Known rows, with every step that occurs:
nutas/lepu/kupev: [-3.095, -0.312,  0.175,  2.857,  3.571,  0.713, -0.602, -1.098, -1.351,
  1.104, -1.145, -2.265,  1.890, -0.930,  0.982,  0.507,  0.788,  3.131,
  0.990, -3.500, -0.672, -1.512, -0.999]
kupev/lepu: [ 1.790, -0.911,  1.567, -0.725,  0.219, -2.629,  1.235,  0.977, -0.747,
 -0.593,  1.162,  1.235,  0.011,  2.672, -0.282,  1.699, -0.085,  1.161,
 -0.428, -1.484,  2.722, -1.031,  0.654]
nutas/lepu: [-0.307,  0.063,  0.331,  1.692,  1.354, -2.301, -0.995, -0.015, -0.108,
 -1.214,  1.303, -0.797, -0.344,  0.761, -0.275,  1.548, -0.443,  2.074,
  0.654, -2.925, -0.554, -1.874, -1.046]
nutas/lepu/tulebuf: [-0.396, -1.643,  1.221,  3.061,  2.070,  0.344, -0.480, -0.526, -0.792,
  2.678,  2.951,  0.999, -2.353, -0.070, -1.000,  2.176, -0.348,  2.037,
  1.015, -2.895,  0.471, -1.351, -1.616]
bafekob/zogakef/kupev: [ 0.427,  0.582, -1.899,  4.660,  0.682,  0.296,  1.496,  3.121, -1.308,
  0.675,  0.325,  0.480,  1.883,  0.194, -0.067,  0.841,  3.473,  3.612,
  2.962, -0.973, -2.679,  0.755,  0.050]
lepu/puzigip: [-1.703, -1.597,  0.350,  1.149,  2.789,  3.091, -0.087,  1.864, -0.071,
  0.435,  0.057,  2.146, -2.377, -0.077,  0.557,  1.715,  1.349,  0.579,
 -1.448, -2.059, -0.312, -0.033,  1.867]
bafekob/zogakef: [ 1.244, -1.596,  0.254,  3.265,  1.194, -1.181,  0.534,  1.877, -0.981,
 -1.082,  0.484,  0.919,  0.093,  0.183, -1.297,  2.627,  1.087,  0.300,
  0.871,  0.768, -2.790,  0.948,  0.674]
lepu/bafekob: [-0.021, -1.165, -0.573,  0.573,  2.197,  0.661, -0.908, -2.118, -0.136,
  2.654, -1.272,  0.698, -0.198, -1.906, -0.105, -1.192,  1.324,  2.124,
 -0.562, -2.142, -1.247,  0.794, -0.965]
zogakef/tulebuf/lepu/mazef: [ 1.206, -3.782,  1.951,  4.371,  1.399,  0.260, -1.604,  1.350, -1.399,
  0.102,  2.461, -0.704, -3.684,  2.346, -1.293,  0.264, -1.430,  2.187,
 -0.142, -0.959,  0.481,  0.472, -2.058]
nutas/zogakef: [ 1.096, -1.499,  2.141,  1.551,  1.204, -4.222,  1.381, -0.017, -1.409,
  1.320, -0.259, -0.017, -3.040,  1.362, -2.474,  0.720,  0.965,  0.887,
 -1.812, -0.354, -2.482, -0.132, -2.708]
zogakef/kupev: [-0.367,  1.099, -1.612,  2.874,  0.080,  0.854,  1.053,  2.435, -0.876,
  1.742, -0.445,  0.055,  0.427,  1.029,  0.372, -0.407,  3.202,  4.216,
  2.634, -2.449, -1.011, -0.077,  0.144]
nutas/lepu/bafekob/zogakef: [ 0.937, -1.323, -0.757,  3.620,  2.949, -1.487, -0.566, -0.633, -0.705,
 -0.332,  1.024,  0.585,  2.186, -2.382, -0.690,  1.597,  0.979,  1.460,
  0.345, -0.507, -3.396,  0.879, -1.507]
puzigip/lepu: [-1.029, -2.980,  2.241, -1.274,  1.456, -0.055, -0.700, -1.297,  1.692,
 -1.142,  1.954, -0.667, -0.737,  2.631, -1.041,  1.369, -0.940,  1.655,
  0.569, -1.256, -0.276, -1.942, -1.298]
nutas/lepu/puzigip: [-1.952, -0.910,  0.082,  1.865,  3.470,  1.741, -0.773,  1.222,  0.126,
 -0.687,  1.462,  1.356, -1.241, -0.529,  0.849,  2.265,  0.567,  1.262,
 -1.277, -3.114, -0.382, -1.171,  0.554]
bafekob/lepu/puzigip: [ 0.179, -1.951,  0.291,  1.360,  3.123,  1.942,  0.131,  1.633, -1.553,
 -0.728,  0.487,  2.490, -0.920,  0.573,  1.035,  3.913,  1.745,  0.710,
 -1.095, -2.011,  0.408,  0.416,  0.646]
lepu/nutas/zogakef/kupev: [ 0.557,  0.830, -0.754,  3.954,  1.244, -2.443,  2.300,  1.412, -1.709,
  4.103, -0.552,  0.457, -0.520,  0.206, -1.082, -0.262,  3.244,  4.770,
  1.325, -2.795, -2.079,  1.211, -3.357]
zogakef/bafekob: [ 1.666,  1.554, -1.668,  1.011,  1.331, -0.832,  0.756,  2.188, -0.189,
  1.225, -0.620,  0.300, -0.531, -0.078,  0.912, -1.204,  2.939,  2.935,
  1.072, -0.785, -0.862, -0.583, -1.576]
zogakef/tulebuf/lepu: [ 1.660, -3.653,  2.187,  2.428,  1.080, -1.040, -0.142,  1.007,  2.462,
 -1.952,  2.064, -1.360, -1.870,  3.025, -1.472, -1.336, -1.073,  0.418,
  1.217, -0.480,  0.945,  0.685, -1.105]
tulebuf/lepu: [ 0.744, -3.493,  1.647,  0.937,  2.369, -1.437,  0.491, -0.698,  0.923,
 -2.455,  1.327, -0.406, -1.993,  1.974, -1.628,  0.674, -0.965,  1.315,
  0.450, -0.537,  0.457, -0.449, -0.609]
nutas/lepu/tulebuf/zogakef: [ 0.400, -1.860,  0.629,  3.232,  3.321, -1.386,  1.038,  0.020, -1.456,
  1.514,  3.118,  0.859, -4.259, -0.430, -1.030, -0.200,  2.125,  2.349,
 -0.734,  0.817, -0.694, -0.794, -1.744]
mazur/zogakef/tulebuf/lepu/mazef: [ 1.118, -4.372,  2.689,  5.311,  0.873,  0.321, -1.813,  1.311, -1.210,
 -0.054,  2.339, -0.906, -3.969,  2.241, -1.471,  0.038, -1.962,  2.293,
 -0.801, -1.682,  0.290,  0.298, -2.058]
kupev/lepu/nutas: [ 1.775, -0.597,  0.811,  0.658,  1.289, -3.134,  1.328,  0.210, -0.902,
  3.360, -0.188,  2.155, -0.971,  0.696, -0.707,  1.909, -0.038,  2.662,
  0.287, -3.634,  2.470,  1.707, -1.475]
puzigip/lepu/bafekob/zogakef: [ 0.613, -2.812,  0.199,  2.202,  3.030, -0.331, -0.378, -1.246,  0.198,
 -0.280,  1.336,  0.634,  1.969, -1.520, -1.062,  1.541,  0.747,  1.266,
  0.357,  0.305, -3.241,  0.853, -1.616]
tulebuf/lepu/bafekob/zogakef/nutas: [ 4.269, -1.163,  1.013,  3.048,  4.651, -1.956,  0.703, -0.322, -1.052,
 -0.618,  0.859, -0.057, -0.079, -1.313, -2.404,  2.070,  1.576,  2.761,
  0.310, -2.067, -0.612, -0.332, -2.210]

Rows:
[ 2.244, -1.651,  1.121,  4.645, -0.883, -0.383, -0.495,  4.009,  1.412,
  0.094,  1.147, -0.730, -0.336,  2.041, -0.896, -0.762,  0.835, -0.723,
  1.838,  0.212, -1.312,  2.176,  0.024]	bafekob/zogakef/tulebuf
[ 4.586, -0.840,  1.629,  2.763,  4.341, -2.080,  1.734,  0.605, -2.797,
  1.067,  1.803,  0.539, -3.823,  0.191, -2.081,  1.935,  3.169,  3.338,
 -0.257, -1.423,  1.267, -1.229, -2.482]	bafekob/lepu/tulebuf/zogakef/nutas
[ 1.882,  0.911,  0.938,  2.099,  2.806, -3.098, -0.606,  0.067, -0.706,
 -1.257,  1.511, -1.295, -0.635,  0.439, -1.200,  2.265,  0.181,  3.185,
  0.659, -4.419,  0.520, -2.879, -2.133]	zogakef/nutas/lepu
[ 0.968, -0.274, -0.999,  0.628,  2.019, -0.347,  0.538, -1.272, -0.630,
  2.590,  0.137,  1.210,  2.361, -1.160,  0.706, -1.184,  1.992,  3.647,
 -0.019, -2.708,  0.716,  0.302, -1.371]	zogakef/kupev/lepu/bafekob
[ 4.610, -0.332,  0.985,  2.493,  3.918, -2.343,  0.999,  0.289, -1.655,
  0.056,  0.773,  0.472,  0.580, -1.088, -1.947,  2.458,  1.900,  2.657,
  0.017, -2.361,  0.195, -0.530, -1.750]	kupev/lepu/bafekob/zogakef/nutas
[ 4.107, -0.132,  1.243,  3.014,  3.052, -2.048,  1.003,  1.684, -1.638,
 -0.732,  0.433,  0.017, -0.925,  0.095, -2.386,  3.126,  1.832,  2.174,
  0.773, -1.974, -0.524, -0.777, -0.856]	bafekob/zogakef/nutas
[ 1.500,  0.415,  0.016,  0.833,  0.093, -1.760,  2.012,  2.100, -1.090,
  0.323,  1.294,  1.046,  1.687,  2.424,  0.482,  0.880,  1.668,  3.294,
  1.133, -2.263,  2.319, -0.930,  0.198]	zogakef/kupev/lepu
[ 1.808,  0.186, -0.146,  1.238,  0.956, -2.472,  2.678,  2.208, -1.508,
  0.082,  1.942,  1.114,  0.721,  2.028,  0.439, -0.114,  2.754,  3.613,
  0.314, -0.640,  1.900, -0.848, -0.219]	tulebuf/zogakef/kupev/lepu
[ 2.704, -1.529,  1.793,  2.354,  2.187, -5.929,  1.904, -0.716, -2.577,
  3.031, -0.540,  1.061, -2.250,  0.661, -2.371,  2.535,  1.054,  1.990,
 -1.168, -1.873, -1.516,  1.927, -5.035]	bafekob/lepu/nutas/zogakef
[-0.878, -3.762,  2.599,  1.008,  2.113,  1.949, -0.260, -1.433,  0.502,
  2.698,  3.404,  1.074, -2.649,  1.220, -1.517,  2.079, -0.646,  1.802,
  0.965, -1.745,  0.698, -1.363, -1.792]	puzigip/lepu/tulebuf
[-1.144,  0.012,  0.407,  4.007,  4.926, -0.106, -0.096, -0.675, -1.984,
  0.540, -0.598, -2.394,  2.400, -1.573,  0.198,  1.593,  1.354,  3.613,
  1.171, -3.756, -0.721, -1.769, -1.814]	bafekob/zogakef/nutas/lepu/kupev
[ 2.232,  0.522, -0.302,  1.397,  2.788, -4.041,  1.778,  0.489, -0.267,
  3.119,  0.172,  0.333, -1.033, -0.502, -0.626, -0.881,  2.456,  3.668,
 -0.185, -1.113, -1.826,  0.134, -5.783]	puzigip/lepu/nutas/zogakef/bafekob
[ 1.736, -2.556,  2.300,  2.328,  2.995, -5.599,  2.009, -1.280, -0.939,
  2.410,  0.183,  0.458, -3.328,  0.503, -3.140,  0.941, -0.036,  2.009,
 -1.429, -1.450, -1.530,  1.523, -4.940]	tulebuf/lepu/nutas/zogakef
[ 1.480, -1.120,  0.971,  3.483,  0.961, -1.596,  0.375,  1.769, -4.278,
  2.002,  2.114,  0.933, -1.540,  1.887, -0.559,  1.778,  0.600,  4.089,
 -0.950, -1.790,  0.774, -0.603, -2.379]	nutas/zogakef/kupev/lepu/mazef
[-0.406, -0.631, -0.949,  3.628,  2.238,  0.951,  1.916,  1.412, -1.041,
  2.498,  2.413,  0.516, -1.288,  0.418, -0.147, -1.197,  4.010,  4.918,
  1.791, -0.367, -1.107, -0.520, -1.707]	puzigip/lepu/tulebuf/zogakef/kupev
[-0.348, -0.902,  0.386,  1.572,  2.922,  0.754,  1.806,  2.397, -0.890,
  0.654,  1.621,  2.548, -0.198,  0.609,  0.750,  1.749,  2.131,  2.029,
 -1.637, -2.265,  0.994, -0.458,  0.178]	nutas/zogakef/kupev/lepu/puzigip
[ 1.230,  0.049, -0.372,  1.511,  3.870, -1.258, -1.294, -2.684, -0.415,
  1.443,  0.282, -0.439,  0.717, -2.563, -0.446, -0.164,  1.003,  3.564,
 -0.395, -4.292, -0.581, -1.048, -3.013]	zogakef/nutas/lepu/bafekob
[ 0.923, -0.117, -1.532,  4.399,  1.980,  0.276,  2.248,  2.027, -2.473,
  2.439,  1.755,  1.038, -0.985,  0.311,  0.211, -0.302,  4.731,  4.780,
  1.908, -0.375, -0.858,  0.259, -1.579]	bafekob/lepu/tulebuf/zogakef/kupev
[-0.032, -0.587,  0.384,  3.006,  4.830,  0.867, -0.293,  1.639, -0.487,
 -1.280,  2.002,  1.213, -0.699, -1.180,  0.024,  3.375,  1.170,  1.711,
 -1.090, -3.424, -0.436, -1.388, -0.272]	bafekob/zogakef/nutas/lepu/puzigip
[ 1.702, -2.517,  1.213,  2.864,  1.889, -2.028,  0.358,  0.233,  1.361,
  2.374,  0.411,  0.324, -2.262,  0.916, -1.545, -0.222, -0.787,  2.154,
  1.454, -2.932,  1.281,  2.907, -2.698]	zogakef/tulebuf/lepu/nutas
[ 1.651, -3.997,  1.799,  5.240,  1.651,  0.003, -1.465,  1.701, -1.654,
 -0.415,  2.842, -0.487, -2.959,  1.953, -1.508,  0.857, -1.293,  1.859,
  0.029, -0.222, -0.301,  0.898, -2.151]	bafekob/zogakef/tulebuf/lepu/mazef
[-0.841, -2.654,  0.589, -0.836,  2.939,  0.872, -1.376, -3.645,  1.260,
  1.568,  0.589,  0.001,  0.662, -1.034, -0.372, -0.776,  0.226,  2.464,
 -0.403, -2.114, -1.102, -0.412, -2.437]	puzigip/lepu/bafekob
[ 0.443, -3.014,  0.135,  0.699,  3.597, -0.164, -0.528, -3.189,  0.746,
  0.623,  0.178,  0.227, -0.221, -1.489, -0.731, -1.279,  0.157,  2.280,
 -0.527, -1.541, -0.562,  0.631, -1.945]	tulebuf/lepu/bafekob
[ 2.258, -1.318,  2.276,  1.517,  1.919, -6.179,  2.337, -0.479, -1.739,
  3.331,  0.067,  1.232, -2.330,  0.799, -2.503,  1.450,  0.433,  1.931,
 -1.823, -1.945, -0.424,  1.231, -4.280]	kupev/lepu/nutas/zogakef
[-0.139, -0.177, -0.781,  2.519,  3.664,  0.641,  0.730,  0.012, -2.928,
  1.490, -2.124, -1.118,  2.955, -0.538,  1.954,  1.166,  3.061,  3.502,
  1.487, -2.046, -0.083, -0.136, -2.051]	zogakef/bafekob/lepu/kupev
[ 1.075, -3.133,  0.513,  1.781,  2.712,  0.135, -0.975, -2.009,  1.848,
  0.970,  0.618, -0.527, -0.147, -0.726, -0.632, -2.724,  0.038,  1.647,
  0.040, -1.495, -0.214,  1.395, -2.306]	zogakef/tulebuf/lepu/bafekob
[ 0.219, -0.424, -0.264,  2.809,  4.025, -0.677,  1.251, -0.285, -3.294,
  1.815, -1.977, -1.258,  2.552, -0.573,  1.366,  1.117,  3.172,  3.370,
  0.757, -1.712, -0.767, -0.069, -3.213]	nutas/zogakef/bafekob/lepu/kupev
